Each row was made from one small tree. The marks that hang from a mark follow it in brackets, in alphabetical order. Every link used is in the known rows. Write each row's tree.
Known rows
voka[bilo[molog]]: [-11.2  -7.2 -21.3   0.3 -18.2  -1.3  16.5 -16.9  -4.8  18.9   1.1  29.6
  -2.6   0.6  -6.0  -5.9  18.4 -22.7   5.0   2.1  -4.5  -6.0]
dunan[katepa]: [  1.8   5.8   3.3   2.7  -8.3  -3.0   6.7  -5.0 -10.8   4.4  -6.1  20.1
   8.7  -9.8   8.5   7.5   1.2 -10.1 -11.2 -10.0  -2.4  -8.3]
dolof[dunan[katepa[bilo] voka[molog]]]: [ 10.5 -40.5  10.0 -11.6 -16.4  12.9   3.8  -7.3  -4.3  -7.5 -10.5  60.2
  33.4   2.3  13.7 -21.0  15.3 -36.1  -6.7   1.3 -12.9   6.4]
katepa[bilo[molog] dolof]: [  7.7 -14.4 -47.8  17.3 -16.7  -6.7   9.1  -5.0  13.2  11.3   3.1  29.0
   5.4  -2.0 -23.9  -7.4  16.7 -20.7  25.5  -7.8 -16.0   8.7]
bilo[dolof molog]: [-10.3 -11.8 -32.2  10.8 -23.8  -7.5  12.7   4.3  -5.9  11.3  10.4  14.2
  -4.0  13.1 -12.5  18.7  18.1 -28.2   3.7 -12.4  -0.1   1.9]
katepa[bilo[molog]]: [  8.0  -1.7 -25.0   5.5  -8.7  -2.8   3.4   1.8  10.1  13.4   2.1  18.6
   4.6  -1.6 -15.1  -6.2  10.5 -12.1   9.2   8.4 -14.9   6.0]
molog[dunan[bilo[dolof] katepa]]: [ -4.5 -23.4   2.6   3.6 -22.5   0.0   9.0  12.5 -12.8   6.6 -10.4  61.6
 -10.6  12.9  15.9   9.8  19.7 -28.6 -20.2 -18.7  -0.8  -2.0]
voka[bilo dolof molog[dunan[katepa]]]: [ -1.3 -43.5  -1.9  12.0 -52.3   0.9  21.1  13.6 -14.4   4.2  -9.3  65.4
  16.3  19.0  11.8 -24.7  23.8 -45.6  -8.9  10.7  -2.1  -1.9]
dunan[voka[bilo[molog]]]: [-16.9 -11.6  -3.8  -8.8 -21.8   7.1   5.6 -21.0 -12.9  22.4 -12.2  29.6
  -0.8  -6.3  11.5 -15.6  30.5 -38.5  10.4  -3.5  -3.9  -3.3]
katepa[bilo]: [ 13.1  -1.8  -6.3  -1.1  -3.7   0.6  -2.6   1.5  12.1  -1.2   0.5  18.7
   2.0  -5.2  -4.1 -10.6   7.9   6.3   3.4   7.5 -11.6   7.4]
bilo[dolof molog[dunan]]: [-17.1 -30.0 -18.9   5.2 -18.3  -7.2  13.1  21.9  -4.8   8.6   6.2  15.4
  -5.3  34.1 -21.4  11.0  15.7 -35.4   5.0  -0.6   6.9   5.8]
bilo[dolof molog[dunan[voka]]]: [-22.3 -34.1  -6.1  -0.8 -22.5   0.2   5.8  17.6 -12.9  13.4  -4.0  19.5
  -5.2  28.8  -6.9   3.7  27.1 -50.7  12.1  -5.6   8.2   7.8]
katepa[bilo dolof[dunan]]: [ 19.9 -43.0 -17.2  -1.5  -6.2  -2.6   8.1 -11.5  22.8 -20.4   9.0  33.2
   8.2  12.2 -22.2 -13.8   5.0  -9.6  13.2  -9.9  -9.3  14.2]
katepa[bilo[dolof molog]]: [  2.6 -10.9 -34.6   8.8 -26.5  -6.5   9.8   5.2   7.2   8.3   9.1  30.3
  -0.3   8.3 -14.1   7.5  24.3 -18.8   7.7  -4.3 -11.6   9.1]
katepa[bilo dolof]: [ 13.2 -13.4 -27.3   8.3 -14.3  -3.3   4.2  -4.9  16.1  -1.0   1.2  30.6
   2.7  -4.2 -12.5  -9.8  14.3  -2.7  20.7 -10.9 -12.5   9.7]
dolof[dunan[bilo]]: [ 11.1 -35.0   5.3  -7.1   3.6   5.7   1.7 -10.8   4.1 -12.7   0.0  30.0
  -1.6   8.9   6.1  -5.4  -2.9 -10.7 -19.5  -8.5  -6.1   3.1]
bilo[dolof molog[dunan[katepa voka]]]: [-20.4 -29.2  -3.6  -0.1 -32.3  -2.3  11.9  11.7 -20.7  16.7  -8.1  35.7
   1.3  20.8  -0.6  10.2  28.1 -58.2   1.4 -12.5   5.4   0.7]
molog[dunan]: [ -4.9 -18.0  14.8  -6.7   5.5   0.4   1.3  20.2   1.6  -2.6  -5.0   2.8
  -4.4  24.1 -10.5  -8.7  -1.9  -8.4   2.7  12.0   7.9   3.4]
dolof[dunan]: [  7.9 -33.6  11.6 -13.8   7.6   1.3   3.8  -6.4   6.8 -20.5   8.9   1.5
   7.8  18.3 -11.2  -4.2 -10.3  -7.0  -9.6   0.9   2.7   5.4]
voka[dolof[dunan[bilo katepa]] molog]: [ 18.7 -53.4  -9.1  16.4 -38.8   3.9  11.5   1.1  -9.6 -11.1  -3.9  57.1
  23.6   7.7  22.1 -14.0   7.6 -42.9 -30.2  -7.5 -14.0   1.7]
dunan[katepa[bilo[molog] dolof] voka]: [  3.4 -11.0 -27.0   8.8 -30.6   0.2   5.6 -15.2  -7.8  21.7 -14.2  51.0
  15.6 -17.1   4.6  -8.6  28.7 -47.6  16.9 -21.9 -15.7   2.3]

Which tree is each row?
[ -9.3 -31.2 -10.4  14.7 -29.4   6.4  11.5  24.8 -15.6  11.0 -14.1  78.3
   8.0  17.0  19.1  -2.2  25.2 -35.3 -15.7  -6.2  -5.9  -1.4] -> voka[molog[dunan[bilo[dolof] katepa]]]
[ -0.2 -40.1  16.0  -9.7 -13.3  12.1   5.2  -8.6 -14.7  -6.4 -11.3  43.8
  30.3   7.2  15.6 -13.2   9.4 -41.2 -11.1  -3.7  -3.7   0.9] -> dolof[dunan[katepa voka[molog]]]
[ -1.1  -1.9  10.7  -1.3 -18.8  11.5  -5.5 -17.5 -23.2  20.1 -26.9  53.3
   1.8 -26.3  45.5  -3.5  23.1 -33.1 -18.4 -24.8 -12.5  -6.6] -> dunan[bilo katepa voka]
[ 12.8 -30.8   7.2  -6.6  -5.1   3.6   8.5 -16.8  -5.9  -7.5  -4.7  50.1
   8.2  -0.5  14.0   1.4  -1.4 -21.1 -28.9 -17.6  -9.2  -4.3] -> dolof[dunan[bilo katepa]]
[ -4.6 -58.2 -11.2  -5.8 -24.9   9.2  13.4 -20.7  -1.9  -6.3  -4.9  55.0
  14.9  12.4   2.4 -25.5  23.7 -39.8  16.9 -14.1  -2.9   5.8] -> katepa[dolof[dunan[voka[bilo molog]]]]
[-15.0 -19.2   5.2 -12.0 -35.9   6.6   6.6 -19.0 -13.4   7.4  -6.0  44.0
  -6.9  -2.3  24.2  -4.9  39.2 -28.7   5.7 -17.1   3.6   2.3] -> dunan[voka[bilo[dolof]]]
[ 14.8  -5.7 -23.0  11.9 -23.2  -6.1   9.4 -10.3   4.7   3.3  -3.4  49.9
  13.4 -13.1  -2.6  -2.1  14.1 -12.8   6.3 -19.7 -12.7   1.4] -> dunan[katepa[bilo dolof]]
[ -0.5 -25.6  -6.3  10.6 -14.3  -0.5   8.8   5.1  -6.8   9.2 -16.3  56.6
  -4.2   7.0   7.8  -4.0  12.9 -29.0  -4.8 -20.6  -4.3  -3.3] -> molog[dunan[bilo katepa[dolof]]]
[ -4.5 -38.1  10.5 -18.9 -22.2   4.8  15.8 -31.5 -14.9   4.6  -6.0  48.5
  16.3   3.0   7.0 -10.0  18.3 -51.2  -9.1 -10.6  -2.8  -5.0] -> dolof[dunan[katepa voka[bilo[molog]]]]
[-13.4 -18.5 -18.6   3.8 -40.2   1.5  17.2 -30.9 -20.8  27.3 -15.4  60.9
   9.5 -15.0  12.8  -7.6  36.3 -57.4  13.1 -28.8  -6.3  -8.8] -> dunan[katepa[dolof] voka[bilo[molog]]]
[-17.5 -21.7  -4.2   0.7 -55.2  10.0  16.4 -13.1 -27.5  16.7 -14.9  87.3
  16.3  -6.5  37.2  -6.8  48.2 -47.7  -4.2 -18.5  -4.9  -6.2] -> dunan[katepa voka[bilo[dolof] molog]]
[-21.3 -30.5 -18.1  -0.6 -33.6  -4.6  23.1   2.6  -6.1  13.3   3.8  46.6
 -11.1  27.4 -13.3   0.8  30.1 -36.8   5.4  -2.4   4.5   0.6] -> voka[bilo[dolof molog[dunan]]]
[ -7.4 -14.7 -36.2  17.2 -24.7  -1.6   8.0  -0.9  -8.0  18.4   0.6  42.0
 -12.4   1.3   9.3  14.3  24.6 -30.0 -10.5 -21.5 -10.1  -0.6] -> dunan[bilo[dolof molog]]
[  4.0 -37.6   1.4  18.5 -37.0  -0.3  10.3  29.5 -11.8  -0.7  -8.4  31.7
  21.3  21.5   5.8 -15.5   8.1 -41.8  -9.5  10.4  -1.7   3.2] -> voka[dolof molog[dunan[katepa]]]
[  3.7 -37.4   1.8  -6.1 -22.9  -5.8  17.1  -7.7  -6.1 -17.4  12.5  36.4
   8.6  16.9  -1.2  19.0   7.6 -23.3 -18.0 -22.7   5.2   2.7] -> bilo[dolof[dunan[katepa]]]
[-11.6 -11.9 -17.1   8.4 -37.8   4.7   4.7 -13.2 -27.8  30.6 -16.7  66.0
  -0.6 -16.4  36.4  12.9  39.6 -58.3 -13.5 -36.4 -11.4  -5.0] -> dunan[bilo[dolof molog] katepa voka]
[  0.1   0.7 -23.7  15.0 -16.2  -0.3   9.1 -10.6 -16.3  28.6 -13.2  48.6
   2.8 -14.7  16.8   8.7  12.1 -33.4 -18.4 -18.4 -16.3 -11.3] -> dunan[bilo[molog] katepa]
[ -6.4 -29.6   7.1   2.6 -18.0   8.0   0.1   0.0 -15.3  13.8 -27.6  59.1
  -3.3   0.4  23.5 -12.3  24.1 -46.0   0.3 -25.2  -3.6  -0.9] -> molog[dunan[bilo katepa[dolof] voka]]
[  7.0 -32.3 -10.3  -0.5  -7.6   0.8  13.6 -16.6  -8.1   4.6  -3.5  47.0
  11.0   2.7   2.8   4.0   1.6 -36.0 -25.2 -15.3 -11.4  -5.7] -> dolof[dunan[bilo[molog] katepa]]
[-14.7 -24.2 -15.7   7.0 -28.2  -9.3  19.3  16.2 -12.9  12.7   2.0  34.5
   1.4  25.9 -14.1  17.5  18.2 -44.7  -3.2  -9.7   5.2  -0.7] -> bilo[dolof molog[dunan[katepa]]]
[  9.0 -38.9 -26.4  -0.7 -22.0  -5.2  13.5  -1.7  12.7  -6.6  16.9  33.7
   5.2  19.9 -23.1   3.6  15.4 -24.3   1.1  -3.3  -9.2  13.1] -> katepa[bilo[dolof[dunan] molog]]
[ -2.9 -38.6 -18.8  -0.1 -26.9  -8.5  23.1  -7.5  -8.5  -3.7  14.0  33.9
  13.0  20.7 -14.5  22.1  10.9 -42.9 -13.3 -19.8   1.1   0.1] -> bilo[dolof[dunan[katepa]] molog]
[-12.4 -28.1   3.6   0.3 -27.5   7.0  20.6   7.5 -13.1  12.0 -14.6  75.4
  15.6  15.7   7.5 -21.0  21.7 -31.8  -2.7  12.9  -2.4  -7.3] -> voka[bilo molog[dunan[katepa]]]
[ 10.1 -34.5   6.8 -15.4 -12.1   4.2   4.8 -16.3  -4.0   1.0  -5.1  37.0
  21.8   0.9  -0.9 -10.3  12.9 -43.7  -7.2  -4.7 -11.9   4.5] -> dolof[dunan[katepa[bilo[molog]] voka]]
[ 16.5 -50.6 -14.5  10.7 -24.1  -3.3   6.8  -4.9   1.5  -8.5   6.3  13.8
   1.0  13.7   0.2  -6.8   1.2 -38.4 -20.0  -8.3  -8.1   6.5] -> voka[dolof[dunan[bilo[molog]]]]
[ -5.1 -11.3   0.7   2.4 -36.3   7.3   0.8 -14.2 -25.1  16.2 -18.2  67.2
  -3.5 -19.1  48.0  10.4  37.7 -40.5 -19.5 -38.6  -8.8  -3.7] -> dunan[bilo[dolof] katepa voka]
[  5.3 -45.6  -9.9  22.5 -30.1   5.9   1.5  28.6  -5.2   1.7 -11.5  39.1
   4.9  20.5  15.6 -23.0  12.8 -35.4  -8.1  10.2  -7.6   7.2] -> voka[dolof molog[dunan[bilo]]]
[  7.0 -39.2  -7.2  25.7 -38.8   3.7   7.3  25.4 -14.0   5.7 -15.4  57.9
  13.5  13.4  21.7 -17.0  15.6 -44.4 -18.7   2.0  -8.9   1.2] -> voka[dolof molog[dunan[bilo katepa]]]
[ -0.7  -9.2 -42.4  26.2 -25.8  -4.0  15.1 -17.4 -13.0  26.1 -12.2  58.7
   5.3 -15.7   8.6   7.9  17.1 -41.5  -3.6 -34.3 -16.8  -9.1] -> dunan[bilo[molog] katepa[dolof]]
